What can hang from each mark
ligenif: pivam
pivam: ligenif lunogan ninur sofakuz vugo zabadil
lunogan: ligenif pivam
zabadil: mepedad pivam
mepedad: pivam vugo zabadil
vugo: mepedad pivam
ninur: sofakuz
sofakuz: ligenif ninur pivam

Each row was made from one small tree. The marks that hang from a mark follow it in brackets, in alphabetical order. Every link used is in the known rows. Write each row's tree.
Known rows
zabadil(pivam(ligenif lunogan sofakuz(ninur))): [  0   1   9  -5  -3  -3  -7  -4  -1  11   0   6   2  -8  11   1  -6   0
   9 -15  -9   6   7   5  -3  -6  10   7  -5  -2  -6  -9   0  -1]
sofakuz(ninur): [-10  10  -4  -1   1  -8  10  22  -6   2 -10  -7  17  -5 -12  -2 -16  -5
  -1  -4   2   4   4   0   9  -5   6   6  -7   5  -2  -7   5  -7]
ligenif(pivam(ninur sofakuz)): [ -5  -1  12   3 -13   9   4   1  -4   2  -9   0   8   9  -7   1  -2  12
  -6 -11 -11   1  -4 -14   0  -4  -5  -9   6 -12  -6   7   7   0]
ligenif(pivam): [ -9   6   8   6 -10  12  12   4  -2  -2 -10  -2   6  17 -23   5  -1   4
  -4  -7  -1   0  -2  -6   3   1  -3  -4  -3 -12  -2   3   2  -6]
ninur(sofakuz(ligenif(pivam))): [ -3 -11  -1  -1  -6   9  18  17  -5   0  -1  -7   3   3 -12   1  -2  -5
  -3  -9   6   8  -8  12   9   0  -5   1   8 -13  -8   2   0  -2]
vugo(mepedad(pivam(ligenif ninur sofakuz) zabadil)): [  8 -10   0  -9   3   1   0  -1   4  12 -17   4   9  -8   0 -10  11  15
  -2  43  -6   6   2   6   5   6   0  -2   0   4   0  19   7  -5]
pivam(ninur): [ -1   0   4   3   0  -2   3  15  -4   0 -13   2  12   3  -6  -9  -1   6
  -5  12  -3   8   0  -5   9  -3  -3  -4   9   0  -5  -4   3  -3]
lunogan(ligenif(pivam(ninur vugo zabadil(mepedad)))): [ -3  16  12   6   1   5   7  -5   6 -10   3  -3  -9  19   3  10  -4  -1
   4 -13  -1  -5  -7 -24   0   2  -6 -12   5 -10   4  11  -5   7]
pivam(vugo): [  1   9   0   8   1  -2  11  -2   0   1  -1   2  -1   5 -10   2   2  -2
  -6  11   9  -1   3 -10  -9   9  -2   2   2   4  -2 -14  -7  -1]
lunogan(ligenif pivam(ninur sofakuz vugo zabadil)): [ -6   8  12   0   0   1 -11 -15  11  -1  24   0  -7  -1  24   6  -6   0
   6 -15  -7 -18  -3 -44  -1  -1  -5 -14  12  -5  -1   0   1   8]
mepedad(pivam(ligenif lunogan sofakuz) vugo zabadil): [ 14 -21  -8   3   4  16 -18  -4  -1   0 -24  12 -20   3  -2  -5  16  18
   1  25  -2   0   1  33  -5  -1  10   6 -25  37  25  21  13  -3]
pivam(lunogan sofakuz(ninur) zabadil(mepedad)): [  2  13   0  -8   0 -15 -14 -12  -1  -9  10  -2   2   8  -6   1 -14  -4
   3 -19  -7  -5   2   0  -6 -13   4   7   3  -5  -4   1  11   6]
mepedad(pivam(lunogan)): [  5  -7   2   3  -2   7  -9   3  -2  -2  -9   3  -3  12 -21   0   4   6
  -4  20   1   0   4  21   6  -1   6   8  -6   3   6   0   3  -8]
pivam(lunogan(ligenif) sofakuz vugo(mepedad)): [  4  18   0   3   3  -9   5 -31   7   5  22   1  -8  -4  14   0   8   5
   0  -5   2  -6   1 -22 -18  10  -3   3   6   1 -10  -6  -7   0]
sofakuz(ninur pivam(ligenif lunogan vugo(mepedad))): [ -2 -18  -8  -3   8 -20   1  -3  -1   1   8   0  -8 -12  22  -1  -2 -10
   1 -33   6   5   4  24 -12   9   6  11 -18   5   6  -8 -10   1]
lunogan(ligenif(pivam)): [-13  20  11   6  -3  11  15   5   4  -3  -3  -7   2  14 -10   8  -5   2
   5 -10   0  -4  -5 -22   7  -1  -3  -5  -2  -9   0   8  -4  -7]
ligenif(pivam(lunogan ninur sofakuz zabadil)): [ -1 -11  14   3  -8   2 -13 -17  -2  -9   3   5  -8  22   3  -1   3  16
  -5 -34 -15  -3  -6  -7  -1  -7  -1  -9   9  -9  -4   6   9   5]
ninur(sofakuz(ligenif pivam(zabadil))): [ -1 -29 -12  -9  -2  -5   5  17  -7  -4   6  -8  -3   0  -8  -3 -11 -14
  -3 -17   9   8  -9  21   5  -6  -1   1   9 -15  -6  -1  -4   2]
zabadil(mepedad): [  2  26   1  -3  -2   2  11   8   1  -2 -11  -5  16   8 -34   3  -5 -11
   0  28   6   3   5  -3  -2  -2  -6   5   2 -12  -4   3   2  -3]
pivam(lunogan vugo(mepedad)): [  6   4  -2   8   5  -9   5 -23   2  -1  10   6  -7   4  -2  -3  13   2
  -7   3   8   0   5   0 -11  17  -3   5   1   2  -7 -15  -8  -2]
ligenif(pivam(ninur zabadil(mepedad))): [ -2   2  12   1  -6   5   0   0  -1 -11 -10   0   2  24 -15   5  -4   2
  -2 -13  -7   0  -4  -6   5  -3  -6 -13   6 -18  -1  12   5   5]
ninur(sofakuz(pivam(lunogan))): [  2 -28 -11   2   1   0   5   6  -6  -4   6  -5   1   5 -26 -13   0 -12
  -8 -10   9   5  -4  32 -11  -1  -1   8   4 -12  -7  -9  -4  -4]
lunogan(ligenif(pivam(ninur sofakuz vugo zabadil))): [ -5  10  12   5  -2   3   4  -9   4  -4   8  -1  -9  13  13   6  -5   7
   2 -24  -6  -6  -8 -32  -3  -1  -3 -14   9  -6   0   8  -3   6]
zabadil(mepedad(vugo(pivam))): [  0  24 -14   4  -2  10   2   6  -4  -8 -11  -4  10  -4 -28   1   5 -15
   2  22   9  -4   6   6  -3  -3  -6   1  -8   2   4   0   1  -1]
ninur(sofakuz): [ -1  -7  -5   3   2   4  14  15  -5   2   0  -6  13   1 -32 -14   2  -7
  -8  13   9   6  -4  15  -5   0  -3   3  11  -8 -12  -9   0  -5]
mepedad(pivam(vugo)): [  6  -4   0   4  -2   6   0   6  -2   3  -8   1  -5   6 -19   5   2   2
  -7  30   6   1   4   8  -2   7   3   2  -5   3   7  -4  -3  -4]
lunogan(ligenif(pivam(ninur sofakuz vugo))): [ -5  14  11   7  -4   8  11  -5   5   1   3  -3  -3   8  10   7  -2   7
   2 -14  -4  -4  -7 -30  -4   1  -6 -10   5  -5  -1   7  -3   2]

Which tree is each row?
[ 10  13   6  -1   1   7  -4   7   3  -6 -10  -2   2  12 -19   5  -1  -4
   3  29   0   3   3  11   6  -3  -2   4  -2  -5   7  13   3  -1] => zabadil(mepedad(pivam(lunogan(ligenif) ninur)))
[ -7  20 -11 -11  -5  -7  -9  -1   0  -4  13  -8  14 -16  10   9 -10 -11
   9  -9  -4 -12   2 -12  13 -15  -1   4   6  -7  -5   0   4   6] => vugo(pivam(sofakuz(ligenif ninur) zabadil(mepedad)))
[  6 -35 -10  -3   1  -7   0   0  -5  -8  16  -2 -18   4   6   0  -3 -13
  -5 -28  11   5  -8  27  -5   1  -1   4   6  -8  -2  -7  -9   7] => ninur(sofakuz(ligenif pivam(lunogan vugo zabadil)))
[-11  22 -14  -2   2  -9  -1 -19   4   3  24  -8  17 -26  13  -5   7  -4
   7  -8  -2 -13   4 -15   3  -3  -1   5   2  -3 -14  -7  -2  -6] => vugo(mepedad pivam(lunogan(ligenif) sofakuz(ninur)))
[-10 -17  -4 -10   4 -17  -5  18  -4  -3  -2  -4  -1  -1  10  -2 -17 -10
   4 -35   0   4  -1  16  -1  -9  10   4 -13   0   8  -1  -2   0] => sofakuz(ninur pivam(ligenif zabadil))
[ 10   8  -2   1  -7  11   2  14  -9  -1 -24   3   6   1 -23   4  -7 -14
   5  21   3  14  12   5   3  -4  -2 -11  -4  -7  -1   2   0   1] => zabadil(mepedad(vugo) pivam(ninur))
[ -1  11   4  -2   5 -11   4   0   3  12   5   4   0 -14  23   0  -1   3
   1  -9  -3   1   0  -7 -20   3   4   7  -5  13   3  -8   0   6] => pivam(ligenif sofakuz(ninur) vugo)
[ 4 -3  2 -4  5 -6 -8 -5  1 -3  0 -1 -3  4 -2 -8  5  7 -1 16 -3  3  1  3
 10  2  2 -7  7 -6 -4  7  0 -5] => vugo(mepedad(pivam(lunogan(ligenif) ninur zabadil)))
[  8  -8   9  -1   6   0 -11   0   3   0  -2   6 -17   9   1   1   8   5
  -2  15   0   0  -1  12  -6   6   8  -1  -4   7  13  -1  -3   3] => mepedad(pivam(ligenif vugo zabadil))
[ -4  13   0   3   2   2 -14 -19   6   2  17   5   5 -13  16  -6  20   5
   4  -5  -8 -12   0   2  -7  -5  -1  11   1   5  -3 -11  -1   0] => vugo(pivam(ligenif lunogan sofakuz))
[  9 -12   2   5   0   4  -4  10  -4   3 -12   4  -4   4  -7   0   4   6
  -8  29   1   5   2   9   2   6   2  -4   0   6   7  -2   0   0] => mepedad(pivam(ninur vugo))
[  5 -11 -13   7  -3  16   4   7  -7  -2 -31   7  -3   3 -22   2  -1   0
   2  21   6   7   9   6   8   0   5  -6 -17  18   9   6   3  -7] => mepedad(vugo zabadil(pivam))
[ 16 -19   2   7  10   9 -10 -12   9   0 -11  14 -21  13   4   4  18  14
   0  29   2  -2   1  28  -3  13   8  11 -17  24  22  12   0   0] => mepedad(pivam(ligenif lunogan vugo) zabadil)
[  5  -5  -8  -5   1   4   7   2   2   5 -19  -1  10   1 -26  -3   5   6
  -4  49   5   2   7   7  10   9   1   1  -4  -1  -2  13   3 -12] => vugo(mepedad(pivam zabadil))
[ -7  11   3  -4   4 -15 -12 -10   2  -7  17  -4  -5   4  15   0 -14   4
   7 -36  -8  -8  -4 -15   1 -15   9   3   3   5  -3   0   6   2] => pivam(lunogan(ligenif) sofakuz(ninur) zabadil)
[-12  17  11   0  -5   6   5  -5   5  -4   6  -7  -2  16  -4   7  -9   5
   5 -22  -6  -7  -7 -31   1  -7  -1  -9   5 -12  -3  10   1  -2] => lunogan(ligenif(pivam(sofakuz zabadil)))
[  6  -7  14   3  13 -11 -10  -5   4  -3   3  13 -15   5  30  -8  10   9
  -2  -8  -6   5  -6  -3  -8   6   1 -10  10  10   6  -8  -5  13] => pivam(ligenif ninur vugo zabadil)
[  1  -4   1  -1  -4   3  -2 -18   7   9   8   4   7 -12   8   0   5   4
  -4  14  -4 -11   6 -27  -2  11 -10  -8   6  -4  -7   1   6   2] => lunogan(pivam(ninur sofakuz vugo(mepedad(zabadil))))
[ -7   7  -1 -10  -8  -5   3  -6   3  12  15  -4   6 -22  21  12 -11  -6
   3  -7   0  -9   8 -28   5   6  -5   2  -2  -5  -8  -5   4   0] => lunogan(pivam(sofakuz(ligenif ninur) vugo(mepedad)))
[  8 -16  -2   4   4  -1  12  12  -5   2   2   2  -3  -7  12  -5   4  -1
  -8   4   7  12  -7   7   2   7  -7  -4  15   2  -5  -9  -5   8] => pivam(ninur(sofakuz(ligenif)) vugo)
[  8 -14  -6   0   5  -7  16   5  -4   6   4   0   1 -13  13  -9   8  -3
  -8  11   8  13  -4   4   1  14  -9  -8  18  -5 -12  -8  -6   5] => pivam(ninur(sofakuz(ligenif)) vugo(mepedad))
[  5  16   4 -11  -3   2   0  14   1   7 -13  -5  12  -2 -19   6  -7  -7
   4  30  -2   2   5  12  -5  -5   2  10  -8  -5   6  14   8   0] => zabadil(mepedad(pivam(ligenif sofakuz(ninur))))
[  5   1   0   2   1  -1  -6  -3   1   3   6  -2 -11  -1   6   8  -4   4
   1   2   0  -5   2   4  -5   0   9   8  -9  12   8   1   1  -1] => mepedad(pivam(lunogan(ligenif) sofakuz(ninur) vugo))
[-11 -13 -13 -13  -8 -12   8  31  -9   0  -8 -11   4 -12  16  13 -28 -14
   5 -29   5  11   0  11  21 -10   5   9 -15  -1   5   3  -3  -3] => sofakuz(ligenif ninur pivam)
[  6   2   8   2  12  -9   7  -5   4   8   0   9  -1 -12  25 -12  18   7
  -3  14   0  10  -2  -3  -9  17  -5  -6   7   6  -2  -7  -8   5] => pivam(ligenif ninur vugo(mepedad))
[ -9   8   6  -9 -13   6  -3   0   4   8   8  -4  10  -8   5  10 -10  -2
   4  -1  -4 -10   3 -27  11  -5  -5   2   3  -9  -7   0   8  -3] => lunogan(pivam(sofakuz(ligenif)))
[  7 -13  12  -8   1  -1 -20   7   0   4  -7   5  -4   2   8  -8   2  14
  -1  15 -14   4  -4   7   1  -8   6  -6   7   3   6   9   9   4] => mepedad(pivam(ligenif ninur sofakuz zabadil))
[ -1   1   2   8   8   2 -14  -9   4  -4   9   8   4 -10  23 -11  24   6
   3  -3  -8  -5  -3  11   6  -2  -2   5   3   9   1 -11  -3   2] => vugo(pivam(ligenif lunogan ninur))
[ -1  -2 -17  10   7  14  -4   0   0  -5 -17   7  -2  -9  -2  -7  18   4
   3  20   5  -5   1  14   4   2   1   1 -18  32  16   7   3  -4] => mepedad(vugo(pivam(ligenif)) zabadil)
[ -6 -14 -16 -12  -4 -19  14  16  -7   4   0  -9  -2 -19  25  14 -21 -16
   2 -27  11   9   3   6  11   4   2   6 -13  -3   2  -2  -9   1] => sofakuz(ligenif ninur pivam(vugo(mepedad)))
[ -3   9   4  -2  -6  -1  -1  -3  -2   7   4  -1   4  -5   3   8 -16  -4
  10 -16  -5   2   8 -13   4  -9   9   2  -2  -6  -9  -6  -2  -4] => zabadil(pivam(lunogan(ligenif) sofakuz(ninur)))
[  3 -25  -7   1   6  -1  10   8  -3   3   8  -2  -3  -3 -11 -11   4 -14
  -7  -7  11   6  -6  27 -21   7  -2   4   2  -7  -2  -9 -10   2] => ninur(sofakuz(pivam(ligenif vugo)))
[ -4   2 -12  12   6   4 -17  -4  -5 -15   1   3 -10  -4  10  -9  12   1
   3 -16   0  -7  -2   4   6  -8   0  -9  -3  22   8  -6   0   1] => mepedad(vugo(pivam(lunogan(ligenif) ninur zabadil)))
[ -8  21  -6   6  -1   3  -9 -18   6  -2  21  -2   7 -10   7  -1  10   0
   6  -6  -4 -17   0 -14   1  -8  -2   7   5   1  -6  -9  -3  -3] => vugo(pivam(lunogan(ligenif) sofakuz))
